What can hang from each mark:
loguzi: razibas vimobu
ruma: mobisin nurut verof
nagu: zuvigin
razibas: latozuk loguzi ruma vilu zuvigin
zavudem: zuvigin
latozuk: daza
zuvigin: goso razibas sufof
sufof: zuvigin
vilu: razibas vikag
vimobu: loguzi
mobisin: ruma
vikag: vilu

Every row comes from one small tree of marks. The marks that hang from a mark follow it in brackets, in alphabetical order. Every link used is in the known rows. Which tree was each row made from?
Known rows:
vilu(razibas(ruma zuvigin) vikag): .03  .06  .10  .12  -.18  -.16  .01  -.36  .37  .33  -.07  -.12  .23  .09  .08  -.12  -.27  -.07  .13  .03  .01  .01  .14  .35  .00  .55  .04  -.05  .02  -.05  .08
sufof(zuvigin(razibas(ruma))): .00  -.23  .02  -.07  .19  -.13  -.10  -.27  .48  .38  -.11  -.08  .22  .09  .21  -.33  -.23  .16  .08  -.13  .10  .14  .22  -.02  -.26  .37  .03  -.13  .11  -.13  .09
vikag(vilu(razibas(latozuk(daza) ruma))): .12  .18  .05  .11  -.06  -.14  -.18  -.07  .36  .16  .05  -.11  .18  .39  .11  -.03  -.19  .41  .14  -.04  -.27  .22  .05  .20  .03  .42  .06  .04  .08  .18  .10
zuvigin(goso razibas sufof): .09  -.35  .15  -.10  .23  -.37  -.33  -.20  .39  .25  -.05  .00  -.03  .16  -.07  -.24  -.13  .17  .09  .01  -.15  .36  .16  -.05  -.13  .15  .06  -.17  .13  -.40  -.06
ruma(verof): .07  -.23  .10  -.19  -.03  -.33  .12  -.06  .43  -.01  -.18  .17  .16  -.14  .17  -.26  -.29  .20  .01  .07  -.02  .25  .11  .10  .08  .30  -.19  .20  -.07  -.14  .16
vilu(razibas(zuvigin)): .01  -.07  .13  .00  -.06  -.24  -.09  -.16  .45  .34  -.16  .03  .10  .13  .12  -.17  -.26  .16  .15  -.02  -.01  .15  .21  .15  .05  .35  -.10  .01  -.04  -.14  .12
vikag(vilu(razibas(zuvigin(sufof)))): .02  -.10  .17  .08  .12  -.20  -.25  -.12  .54  .33  -.11  .01  .04  .31  -.19  -.07  -.17  .11  .21  -.02  -.10  .17  .11  .15  -.01  .39  -.09  .12  -.02  -.08  .07
vilu(razibas(loguzi zuvigin)): -.07  -.03  .21  .03  -.11  -.24  -.19  -.19  .35  .38  -.13  -.05  .10  .13  .06  -.08  -.35  .15  .08  -.04  .00  .03  .24  .25  .08  .47  -.06  -.13  -.03  -.10  .16
zuvigin(goso razibas(ruma(verof)) sufof): .01  -.34  .14  -.03  .20  -.35  -.18  -.38  .30  .28  .00  .05  .09  .09  -.22  -.20  -.07  -.03  .07  .02  -.14  .32  .12  .07  -.22  .29  .03  -.17  .14  -.34  -.17
razibas(latozuk loguzi ruma vilu): .06  .06  .22  .02  -.11  -.33  -.12  -.12  .15  .35  -.09  -.37  .06  .12  .03  .07  -.21  .26  -.08  -.30  .09  .03  .05  .32  .00  .65  .07  -.17  .13  .08  .15
vimobu(loguzi(razibas(latozuk))): .12  .04  .33  -.22  -.04  -.34  .04  .06  .46  .02  -.04  -.28  -.07  .05  .16  -.26  -.35  .31  -.02  -.03  -.18  .20  .00  .00  .22  .34  -.19  -.03  .10  -.09  .03
loguzi(razibas vimobu): .20  .13  .22  -.10  .10  -.32  .04  -.02  .51  -.03  -.07  .03  .01  .16  .30  -.26  -.35  .17  -.10  -.08  -.05  .26  .09  -.05  .24  .33  -.24  .17  .04  -.23  .29
zavudem(zuvigin): .12  -.23  .02  -.19  .02  -.28  -.16  .01  .44  .10  -.19  -.01  .14  .02  .22  -.26  -.30  .33  -.07  -.10  -.02  .19  .24  .12  .01  .19  -.17  .05  -.11  -.21  .24
zuvigin(goso razibas(latozuk(daza) ruma(mobisin) vilu)): .24  .19  .13  .05  .03  -.43  -.29  -.27  .06  .51  .06  -.09  .07  .25  .03  .08  .08  .38  .00  -.14  -.25  .36  .15  .14  .00  .36  .26  -.27  .19  .05  -.30
sufof(zuvigin(goso razibas(latozuk(daza) ruma(verof)))): .04  -.21  .09  -.08  .13  -.21  -.24  -.39  .13  .33  .12  -.06  .17  .14  .07  -.17  -.21  .34  .13  .07  -.21  .28  .15  -.04  -.15  .27  .02  -.35  .25  -.02  -.13
vikag(vilu(razibas(loguzi ruma(mobisin nurut verof)))): .08  .13  .16  .00  -.02  -.32  .16  -.22  .40  .23  -.08  .25  .32  .05  -.19  .03  -.02  -.17  .05  .06  -.26  .13  .02  .36  -.01  .61  -.02  .33  -.18  .05  -.34
ruma(mobisin): .17  -.08  .04  -.21  .03  -.39  .10  .01  .48  .09  -.23  .18  .13  -.07  .29  -.23  -.11  .24  -.05  -.03  -.04  .21  .15  .12  .08  .33  -.06  .26  -.13  -.12  .03
vimobu(loguzi(razibas(latozuk(daza) ruma(verof) vilu))): .11  .30  .35  -.04  -.23  -.26  .06  -.13  .24  .15  .14  -.30  .06  .04  .01  -.05  -.26  .38  .00  -.06  -.25  .25  -.02  .15  .17  .45  -.10  -.13  .12  .12  -.12
zavudem(zuvigin(goso razibas(latozuk) sufof)): .16  -.36  .20  -.18  .20  -.41  -.57  -.17  .22  .31  .00  -.25  -.07  .22  -.14  -.11  -.13  .26  .00  -.10  -.27  .33  .16  .02  -.07  .10  -.02  -.36  .23  -.35  -.08
vilu(razibas): .07  -.07  .08  -.05  -.06  -.24  -.03  -.04  .51  .12  -.13  .04  .13  .09  .20  -.25  -.29  .21  .10  -.02  -.11  .22  .15  .11  .05  .29  -.08  .10  -.05  -.18  .17
mobisin(ruma(nurut verof)): .08  -.15  .15  -.34  -.08  -.28  .32  -.21  .58  -.10  -.03  .22  .24  -.19  .02  -.26  -.19  -.05  .12  .02  -.07  .28  .08  .08  -.17  .25  -.03  .38  -.22  -.29  -.09
zuvigin(goso razibas(latozuk) sufof): .12  -.32  .24  -.16  .20  -.42  -.39  -.18  .27  .26  -.02  -.17  -.11  .19  -.09  -.14  -.11  .21  .09  -.04  -.21  .35  .08  -.04  -.07  .19  .06  -.26  .28  -.30  -.10
nagu(zuvigin(goso razibas(loguzi(vimobu)) sufof)): .08  -.07  .20  -.06  .28  -.49  -.39  -.31  .39  .33  -.05  -.05  -.03  .26  -.19  -.14  -.24  -.15  -.11  -.15  -.15  .24  .13  .00  .06  .24  -.02  -.24  .07  -.42  .14
vilu(razibas(latozuk)): .11  -.04  .16  -.11  -.09  -.30  -.09  -.02  .39  .12  -.10  -.14  .06  .12  .19  -.14  -.25  .25  .09  -.06  -.18  .22  .07  .13  .12  .32  -.08  .01  .10  -.08  .14
zavudem(zuvigin(razibas)): .13  -.21  .06  -.16  .08  -.28  -.32  -.10  .44  .27  -.16  -.03  .16  .05  .17  -.22  -.26  .26  -.05  -.08  -.08  .30  .30  .06  .00  .14  -.07  -.10  .03  -.24  .15
sufof(zuvigin(goso razibas(ruma(mobisin nurut)))): .12  -.23  .05  -.16  .31  -.33  -.01  -.37  .38  .44  -.07  .16  .19  .07  .04  -.27  .06  -.02  .11  -.02  -.09  .24  .18  -.07  -.35  .32  .12  -.04  -.02  -.26  -.47
zavudem(zuvigin(sufof)): .11  -.33  .09  -.22  .07  -.27  -.26  -.03  .49  .09  -.14  -.08  .06  .02  .08  -.22  -.21  .28  -.04  -.11  -.07  .19  .20  .11  -.10  .17  -.16  .02  -.06  -.34  .15
loguzi(razibas(ruma)): .08  .04  .12  -.08  -.04  -.21  .02  -.10  .43  .16  -.08  -.06  .08  .14  .22  -.23  -.22  .21  -.08  -.09  .01  .16  .10  .09  -.02  .39  -.13  .10  .08  -.19  .13

Which tree is each row?
.23  -.01  .24  .03  -.04  -.44  -.29  -.25  .10  .32  -.01  -.27  .02  .12  -.10  -.01  -.23  .15  .03  .02  -.16  .31  .02  .12  .18  .36  .15  -.28  .30  -.02  -.03 => zuvigin(goso razibas(latozuk vilu(vikag)))
.12  .18  .18  -.11  .01  -.34  .22  -.07  .52  .13  -.06  -.06  .09  .02  .15  -.30  -.12  .12  -.10  -.08  -.14  .14  .09  .14  .07  .48  -.08  .12  -.10  -.10  -.18 => vimobu(loguzi(razibas(ruma(mobisin))))
.06  -.14  .23  -.03  .03  -.30  -.18  -.15  .40  .43  -.16  -.12  -.03  .06  -.07  -.04  -.13  .21  .10  -.17  .14  .18  .16  .14  -.07  .40  -.05  -.03  .02  -.16  .08 => razibas(vilu zuvigin(sufof))
.01  -.03  .25  .05  .03  -.26  -.32  -.30  .31  .51  -.04  -.29  .08  .11  -.16  .01  -.10  .08  -.01  -.27  .06  .14  .15  .24  -.17  .53  .18  -.26  .17  -.16  .00 => zuvigin(razibas(loguzi ruma vilu) sufof)
.06  .18  .23  .08  .01  -.30  -.05  -.21  .30  .17  .02  -.28  .12  .27  .13  -.03  -.32  .01  -.04  -.25  -.10  .04  .06  .27  .12  .64  .00  -.17  .11  -.05  .24 => vilu(razibas(latozuk loguzi(vimobu) ruma))
.01  -.36  .16  -.08  .17  -.36  -.23  -.20  .35  .31  -.11  .01  -.09  .16  -.09  -.18  -.17  .19  .12  -.01  .00  .19  .19  .04  -.12  .27  -.06  -.12  .00  -.33  -.01 => razibas(zuvigin(goso sufof))
.06  .01  .33  -.07  .08  -.41  -.10  -.16  .28  .23  -.11  -.20  -.01  .16  .16  .00  -.37  .15  -.04  -.18  .07  .04  .13  .16  .21  .57  -.09  -.15  .08  -.02  .28 => razibas(latozuk loguzi(vimobu) zuvigin)
.20  .08  .31  -.05  -.19  -.34  -.46  -.23  .09  .39  -.03  -.46  .12  .02  -.06  .12  -.34  .17  -.13  -.12  -.13  .13  .12  .34  .23  .44  .08  -.35  .25  .04  .12 => zavudem(zuvigin(razibas(latozuk loguzi vilu(vikag))))
.05  -.27  .27  -.20  .04  -.34  -.20  -.13  .37  .28  -.16  -.21  -.09  .07  .05  -.05  -.14  .25  .10  -.10  .03  .14  .10  .11  -.04  .36  -.10  -.07  .13  -.16  .05 => razibas(latozuk zuvigin(sufof))
.12  -.05  .33  -.01  .27  -.39  -.20  -.23  .36  .22  .03  -.01  -.18  .33  -.08  -.16  -.24  .06  .00  -.07  -.09  .23  .11  -.07  .08  .32  -.20  -.10  .10  -.40  .04 => loguzi(razibas(zuvigin(goso sufof)) vimobu)
.19  .11  .46  .05  .20  -.47  -.31  -.22  .16  .40  .07  -.28  -.28  .40  -.21  .08  -.16  .13  -.01  -.23  -.10  .25  .00  .00  .17  .43  -.17  -.24  .27  -.21  -.01 => loguzi(razibas(latozuk vilu zuvigin(goso sufof)) vimobu)
.05  .03  .13  .03  .10  -.31  .06  -.18  .41  .08  -.08  -.09  .16  .14  .22  -.17  -.35  .05  -.11  -.23  .10  .03  .15  .20  .02  .60  -.01  -.02  -.05  -.14  .33 => razibas(loguzi(vimobu) ruma)
.15  .29  .27  .07  -.20  -.23  .15  -.17  .40  .15  .03  -.34  .11  .02  -.02  -.19  -.34  .05  -.05  -.05  -.05  .08  -.03  .23  .16  .57  .00  -.04  .03  -.01  .01 => vimobu(loguzi(razibas(ruma vilu(vikag))))
.15  -.11  .36  -.16  .20  -.40  -.48  -.20  .32  .21  -.01  -.34  .00  .17  -.01  -.02  -.27  .10  -.12  -.24  -.18  .19  .17  .12  .10  .34  -.05  -.34  .21  -.26  .16 => zavudem(zuvigin(razibas(latozuk loguzi(vimobu)) sufof))
-.01  -.01  .41  -.11  .02  -.28  -.07  -.19  .42  .32  .02  -.44  -.12  .16  -.09  -.13  -.16  .12  .06  -.15  -.07  .06  .02  .13  -.04  .50  -.12  -.20  .16  -.15  -.15 => vimobu(loguzi(razibas(latozuk ruma zuvigin(sufof))))
.07  -.34  .12  -.16  .26  -.32  -.30  -.21  .26  .33  -.05  -.14  .01  .18  .08  -.27  -.27  .31  .10  -.03  -.10  .26  .14  -.15  -.07  .23  -.02  -.30  .24  -.14  -.02 => sufof(zuvigin(goso razibas(latozuk)))
.22  .43  .34  .01  -.32  -.22  .00  -.18  .24  .10  .18  -.47  .07  .08  .10  -.05  -.31  .33  .01  -.01  -.22  .15  -.04  .23  .22  .51  .06  -.18  .18  .14  -.05 => vimobu(loguzi(razibas(latozuk(daza) ruma vilu(vikag))))
.05  -.06  .16  -.15  .14  -.29  -.19  -.30  .25  .48  -.09  -.21  .16  .06  .14  -.09  -.10  .14  -.07  -.18  -.03  .02  .15  .15  -.10  .58  .09  -.22  .20  .05  -.13 => sufof(zuvigin(razibas(latozuk loguzi ruma(mobisin))))
.24  .42  .39  .13  -.09  -.32  -.01  -.33  .16  .35  .03  -.40  .01  .24  .03  .11  -.26  -.05  -.09  -.19  .05  .06  -.04  .26  .28  .71  -.08  -.12  .27  .08  .13 => loguzi(razibas(latozuk ruma vilu(vikag) zuvigin) vimobu)
.28  .29  .17  -.05  -.32  -.35  .10  -.27  .10  .14  .02  -.07  .25  -.15  .11  .12  -.04  .20  -.05  .06  -.21  .19  -.02  .40  .20  .55  .09  .08  .09  .24  -.15 => razibas(latozuk(daza) ruma(mobisin verof) vilu(vikag))
.25  .05  .22  -.08  -.21  -.36  -.03  -.08  .24  .11  -.11  -.29  .07  -.04  .11  -.03  -.29  .22  -.01  -.04  -.02  .17  -.04  .24  .22  .48  .00  .00  .15  .07  .17 => razibas(latozuk vilu(vikag))
.16  .09  .38  -.03  -.05  -.32  -.47  -.20  .08  .45  .13  -.25  -.24  .35  -.14  .13  -.11  .51  .08  -.06  -.21  .30  .08  .03  .08  .27  -.07  -.29  .28  -.12  -.15 => loguzi(razibas(latozuk(daza) vilu zuvigin(goso sufof)))
.03  -.22  .16  -.04  .11  -.38  -.31  -.21  .24  .30  -.07  -.01  .04  .16  -.01  -.18  -.31  .21  -.01  .01  -.09  .23  .23  .05  .01  .30  .09  -.27  .10  -.24  .06 => zuvigin(goso razibas(loguzi))
.11  .29  .15  .18  .13  -.36  .11  -.22  .39  .13  -.03  .19  .30  .21  -.13  .00  -.18  -.17  -.09  -.07  -.23  .10  .03  .35  .22  .73  -.07  .24  -.13  .14  .03 => vikag(vilu(razibas(loguzi(vimobu) ruma(mobisin verof))))
.04  -.01  .24  -.09  -.15  -.30  -.18  -.06  .29  .17  -.06  -.22  .05  .12  .13  -.05  -.34  .25  .03  -.07  -.17  .09  .09  .23  .15  .44  -.04  -.11  .11  -.05  .17 => vilu(razibas(latozuk loguzi))
.18  .16  .23  -.08  -.19  -.35  .13  -.38  .31  .36  -.08  -.09  .20  -.01  .05  .06  .05  -.20  .14  .04  -.17  .06  .01  .38  -.01  .58  .09  .09  .03  -.02  -.41 => vilu(razibas(latozuk ruma(mobisin nurut) zuvigin) vikag)
.01  -.23  .29  -.17  .02  -.31  -.42  -.33  .17  .36  .00  -.32  .11  .01  -.19  .03  -.14  .04  -.10  -.15  -.18  .13  .13  .30  -.10  .41  -.04  -.34  .24  -.17  -.06 => zavudem(zuvigin(razibas(latozuk loguzi ruma(verof)) sufof))
.12  -.09  .27  -.01  .00  -.36  -.41  -.20  .11  .42  .04  -.21  -.15  .26  -.12  .10  -.11  .51  .16  -.09  -.13  .27  .14  .09  -.02  .28  .06  -.30  .15  -.09  -.09 => razibas(latozuk(daza) vilu zuvigin(goso sufof))
.20  .19  .48  -.04  .09  -.38  -.22  -.17  .30  .35  .00  -.32  -.21  .27  -.06  .08  -.18  .13  -.02  -.27  -.02  .21  .01  .06  .20  .49  -.21  -.10  .26  -.12  .09 => loguzi(razibas(latozuk vilu zuvigin(sufof)) vimobu)
.08  .01  .15  .03  -.19  -.22  -.05  -.25  .41  .24  -.11  -.05  .16  .04  .11  -.14  -.34  .03  .15  .13  -.05  .09  .14  .26  .15  .42  -.04  .01  .00  -.08  .13 => vilu(razibas(zuvigin) vikag)
.11  -.22  .25  -.04  .32  -.42  -.51  -.28  .28  .24  .04  -.13  .00  .27  -.15  -.13  -.29  .05  -.10  -.16  -.19  .23  .25  .06  .02  .23  -.01  -.39  .07  -.44  .10 => zavudem(zuvigin(goso razibas(loguzi(vimobu)) sufof))
.13  -.02  .41  -.03  .05  -.41  -.38  -.18  .11  .50  .02  -.30  -.28  .31  -.26  .08  -.11  .26  .03  -.14  -.10  .23  .02  .05  .06  .37  -.14  -.24  .27  -.18  -.13 => loguzi(razibas(latozuk vilu zuvigin(goso sufof)))
